What can hang from each mark:
T: Z
G: J K U Z
U: S X
E: K Z
K: E G
Z: E
S: K U

Known rows, with every way that one mark hangs from another:
S(K(G(J)) U(X)): [-.58, -.20, -.35, .14, -.07, -.60, .07, -.02, -.21, .16, -.01, -.21, .06, -.06, .34, -.25, -.27, -.11, -.21, .05, .59]
E(K(G)): [-.26, -.25, .01, .31, -.28, -.71, .12, -.10, -.03, .17, -.23, .00, .09, -.17, .24, .03, -.18, -.14, -.42, -.30, .17]
E(K(G(J U)) Z): [-.22, -.25, -.25, .28, -.16, -.71, .13, -.54, -.31, .18, -.20, -.07, .46, -.46, .27, -.05, -.45, .07, -.32, -.15, .27]
Z(E): [-.25, -.17, -.37, .46, -.12, .06, -.22, -.60, .08, .28, -.25, -.21, -.20, .08, .45, -.02, -.19, .09, -.47, -.11, .06]
K(E G(Z)): [-.10, -.41, -.06, .30, -.25, -.43, .13, .03, -.03, .25, -.12, .05, .38, .10, .31, .02, .21, .23, -.25, -.42, .00]
E(K(G(J))): [-.23, -.21, .04, .22, -.27, -.58, .05, .04, -.10, .15, -.15, -.05, -.01, -.21, .25, .00, -.22, -.16, -.39, -.30, .30]
U(S(K(E))): [-.45, -.04, -.07, .10, .17, -.01, .10, -.09, .31, .47, -.10, -.13, .20, .09, .49, .02, .08, .23, -.31, -.14, .19]
T(Z(E)): [-.51, -.10, -.34, .55, -.11, .05, -.11, -.81, .13, .41, -.27, -.15, -.18, .09, .51, .10, -.45, .10, -.72, -.10, .07]
T(Z(E(K))): [-.46, -.10, -.24, .53, -.16, -.09, -.07, -.80, .12, .31, -.29, -.11, -.11, .01, .45, .20, -.46, .04, -.73, -.15, .08]
S(U(X)): [-.33, -.17, -.43, .49, -.21, -.37, -.42, -.36, -.11, .22, -.14, -.31, -.06, .07, .28, -.08, -.28, .23, -.46, .13, .34]
Z(E(K(G(U)))): [-.19, -.25, -.29, .41, -.21, -.26, -.03, -.42, -.13, .20, -.27, -.10, .05, -.16, .33, .09, -.28, -.03, -.35, -.18, .15]
U(S X): [-.51, -.09, -.20, .25, -.23, .01, -.23, -.22, .08, .18, -.09, -.29, .43, -.01, .35, .08, -.12, .22, -.53, .03, .26]
U(S(K) X): [-.62, -.08, -.16, .09, -.10, -.09, -.02, -.13, .18, .13, -.05, -.25, .51, .01, .40, .03, -.08, .12, -.43, .03, .31]
S(K(G) U(X)): [-.61, -.24, -.37, .23, -.08, -.72, .14, -.15, -.13, .17, -.09, -.16, .15, -.02, .33, -.20, -.22, -.09, -.24, .05, .47]
Z(E(K(G(J U)))): [-.17, -.23, -.27, .34, -.22, -.17, -.07, -.33, -.20, .18, -.22, -.13, .00, -.20, .33, .06, -.31, -.04, -.33, -.18, .24]
T(Z): [-.49, -.06, -.18, .51, -.12, -.13, -.12, -.54, .19, .43, -.23, -.12, -.17, .10, .48, .02, -.41, .16, -.73, -.12, .09]
S(U): [-.28, -.13, -.39, .49, -.04, -.28, -.36, -.31, -.03, .49, -.19, -.25, -.44, .08, .35, -.19, -.25, .24, -.43, .04, .31]
Z(E(K)): [-.20, -.18, -.26, .42, -.18, -.14, -.16, -.59, .06, .15, -.27, -.16, -.11, -.03, .36, .12, -.22, .01, -.48, -.16, .08]
S(K(E G(U Z))): [-.17, -.29, -.10, .12, .01, -.46, .25, .20, .03, .18, -.08, .03, .39, .04, .40, -.09, .10, .22, -.08, -.28, .16]
E(K(G(J)) Z): [-.35, -.24, -.19, .26, -.19, -.74, .19, -.66, -.21, .18, -.21, -.06, .36, -.37, .28, -.06, -.37, -.07, -.42, -.21, .22]
S(K(G(Z)) U): [-.51, -.25, -.32, .16, .02, -.50, .14, .03, -.04, .38, -.14, -.10, -.30, .03, .37, -.30, -.09, .00, -.24, -.14, .43]
Z(E(K(G))): [-.27, -.25, -.25, .39, -.23, -.29, .02, -.50, -.06, .18, -.28, -.09, -.02, -.11, .33, .09, -.23, -.13, -.43, -.22, .11]
T(Z(E(K(G(J))))): [-.50, -.13, -.22, .45, -.20, -.10, .01, -.64, -.02, .33, -.24, -.09, -.10, -.07, .44, .14, -.51, -.07, -.67, -.19, .19]
G(J K U(S)): [-.10, .18, -.27, .06, .28, .31, -.52, .41, -.19, .62, .03, -.17, .06, -.09, .48, -.35, -.42, .57, -.26, .14, .55]
K(E G(J U Z)): [.11, -.36, -.11, .20, -.21, -.20, -.05, .39, -.31, .24, .00, -.04, .40, -.09, .30, -.02, .03, .40, -.06, -.33, .26]
Z(E(K(G(U(S))))): [-.26, -.22, -.28, .35, -.17, -.14, .00, -.38, -.13, .28, -.27, -.10, .07, -.20, .34, .12, -.26, .00, -.36, -.18, .18]

Rows:
[-.21, -.30, .03, .26, -.35, -.56, .07, .03, -.02, .11, -.21, .00, .02, -.13, .20, .02, -.08, -.06, -.44, -.39, .16]	E(K(G(Z)))
[-.16, -.08, -.30, .24, .15, -.04, -.10, -.10, -.01, .47, -.13, -.18, .40, -.14, .46, -.04, -.19, .53, -.15, .01, .24]	G(U(S(K(E(Z)))))
[-.51, -.11, -.12, .11, -.06, -.14, .01, -.16, .17, .10, -.02, -.21, .75, .07, .39, .14, .02, .22, -.36, .01, .24]	U(S(K(E)) X)
[.02, -.33, -.16, .40, -.13, -.57, .10, .04, -.23, .35, -.12, .03, .60, -.08, .33, .03, -.06, .32, -.06, -.21, .08]	K(E G(U))
[-.13, -.32, -.29, .18, -.28, .05, -.10, .28, -.37, .29, -.10, -.14, -.10, -.21, .34, -.19, -.21, .17, -.21, -.28, .39]	K(G(J U Z(E)))
[-.04, .08, -.12, .17, .18, -.08, -.42, .04, .03, .37, .05, -.06, .16, .23, .46, -.25, -.16, .39, -.35, -.01, .25]	G(J K(E))
[-.53, -.15, -.23, .51, -.20, -.18, .06, -.74, .04, .33, -.29, -.06, -.05, -.05, .43, .17, -.47, -.05, -.70, -.19, .10]	T(Z(E(K(G))))
[-.05, -.20, -.16, .13, -.28, .37, -.39, .02, -.04, .06, -.07, -.27, -.44, .00, .32, -.02, -.06, .20, -.48, -.33, .34]	G(J Z(E(K)))
[-.03, -.11, -.13, .24, .05, -.07, -.39, .01, .21, .28, -.09, .05, .21, .39, .38, -.19, .16, .60, -.47, -.19, -.01]	G(K(E) Z)
[-.14, -.25, -.04, .33, -.26, -.66, .05, .03, -.14, .19, -.22, -.01, .16, -.25, .23, .03, -.25, .00, -.32, -.24, .22]	E(K(G(U)))
[.03, -.03, -.10, .06, .06, .19, -.51, .28, .06, .25, .07, -.06, .04, .30, .39, -.26, .06, .56, -.42, -.19, .25]	G(J K(E) Z)
[-.28, -.26, -.22, .20, .11, -.69, .36, -.26, -.02, .25, -.11, .02, .63, -.07, .45, -.10, -.08, .18, -.06, -.14, .13]	S(K(E(Z) G(U)))
[-.26, -.35, -.23, .41, -.10, -.74, .28, -.62, -.13, .33, -.18, .05, .72, -.07, .37, -.01, -.06, .17, -.24, -.23, -.05]	K(E(Z) G)
[-.19, -.02, -.28, .37, .21, -.44, -.24, -.56, .13, .40, -.14, .04, .49, .23, .45, -.21, -.14, .45, -.43, .03, -.04]	G(K(E(Z)))
[-.24, -.22, -.22, .34, -.23, -.20, -.02, -.41, -.11, .17, -.22, -.12, -.08, -.14, .34, .06, -.25, -.14, -.41, -.22, .20]	Z(E(K(G(J))))
[-.07, -.36, -.32, .43, -.08, -.69, .19, -.45, -.30, .36, -.16, .03, .85, -.19, .36, .00, -.17, .38, -.07, -.15, .03]	K(E(Z) G(U))
[.05, -.11, -.45, .28, .05, .28, -.54, .06, -.10, .33, -.15, -.06, .00, .11, .39, -.26, -.18, .68, -.36, -.04, .18]	G(K U Z(E))
[-.34, -.16, -.40, .31, .24, -.58, .03, -.58, .07, .36, -.12, -.14, .16, .12, .43, -.11, -.11, .28, -.20, .04, .25]	S(K(E(Z)) U)
[.30, -.04, -.21, .09, .10, .26, -.63, .53, -.18, .29, .09, -.09, .23, .12, .37, -.25, -.10, .84, -.20, -.08, .35]	G(J K(E) U Z)
[-.11, .01, -.14, .03, .01, .28, -.54, .32, .04, .29, .03, -.12, -.30, .22, .40, -.41, -.09, .42, -.53, -.16, .35]	G(J K Z)
[-.40, -.22, -.19, .14, -.06, -.57, .23, .10, -.01, .15, -.10, -.07, .28, -.08, .41, -.20, -.17, -.02, -.17, -.11, .29]	S(K(G(U(X))))
[.16, -.21, -.26, .14, -.36, .32, -.63, .47, -.30, -.06, .08, -.36, .06, -.11, .26, -.09, -.20, .59, -.29, -.09, .49]	G(J U(X) Z)
[-.49, -.15, -.38, .27, .00, -.51, -.12, -.25, .02, .13, -.08, -.26, .02, .10, .36, -.16, -.21, .09, -.32, .14, .42]	S(K U(X))
[-.36, -.26, -.25, .28, -.26, -.35, .04, .11, -.27, .35, -.14, -.10, .41, -.25, .32, -.09, -.26, .12, -.24, -.10, .31]	K(G(U(S X)))
[.00, -.21, -.30, .23, -.16, .44, -.34, .08, -.10, .28, -.19, -.21, -.02, -.15, .32, .11, -.09, .55, -.33, -.21, .26]	G(U(S) Z(E(K)))
[-.16, -.27, -.06, .33, -.35, -.71, .02, -.01, -.18, .06, -.18, -.04, .35, -.26, .19, .08, -.27, -.01, -.33, -.19, .23]	E(K(G(U(X))))
[-.14, -.02, -.29, .07, .01, .47, -.54, .06, -.02, .28, -.02, -.14, -.32, .21, .43, -.35, -.13, .36, -.52, -.15, .33]	G(J K Z(E))
[-.36, -.37, -.24, .29, -.31, -.19, .08, -.09, -.09, .29, -.22, -.05, -.11, -.02, .34, -.15, -.03, -.02, -.40, -.36, .14]	K(G(Z(E)))
[.04, .12, -.29, .17, .19, .07, -.58, .36, -.22, .45, .03, -.15, .01, -.03, .44, -.40, -.46, .54, -.25, .14, .47]	G(J K U)
[-.60, -.05, -.08, -.01, .09, -.01, .21, .12, .14, .53, -.09, -.14, .00, -.08, .49, -.16, -.07, -.01, -.31, -.17, .38]	U(S(K(G(J))))
[-.29, -.14, -.28, .29, .22, -.50, -.03, -.24, .11, .36, -.10, -.14, -.01, .20, .42, -.09, -.04, .24, -.18, .00, .28]	S(K(E) U)
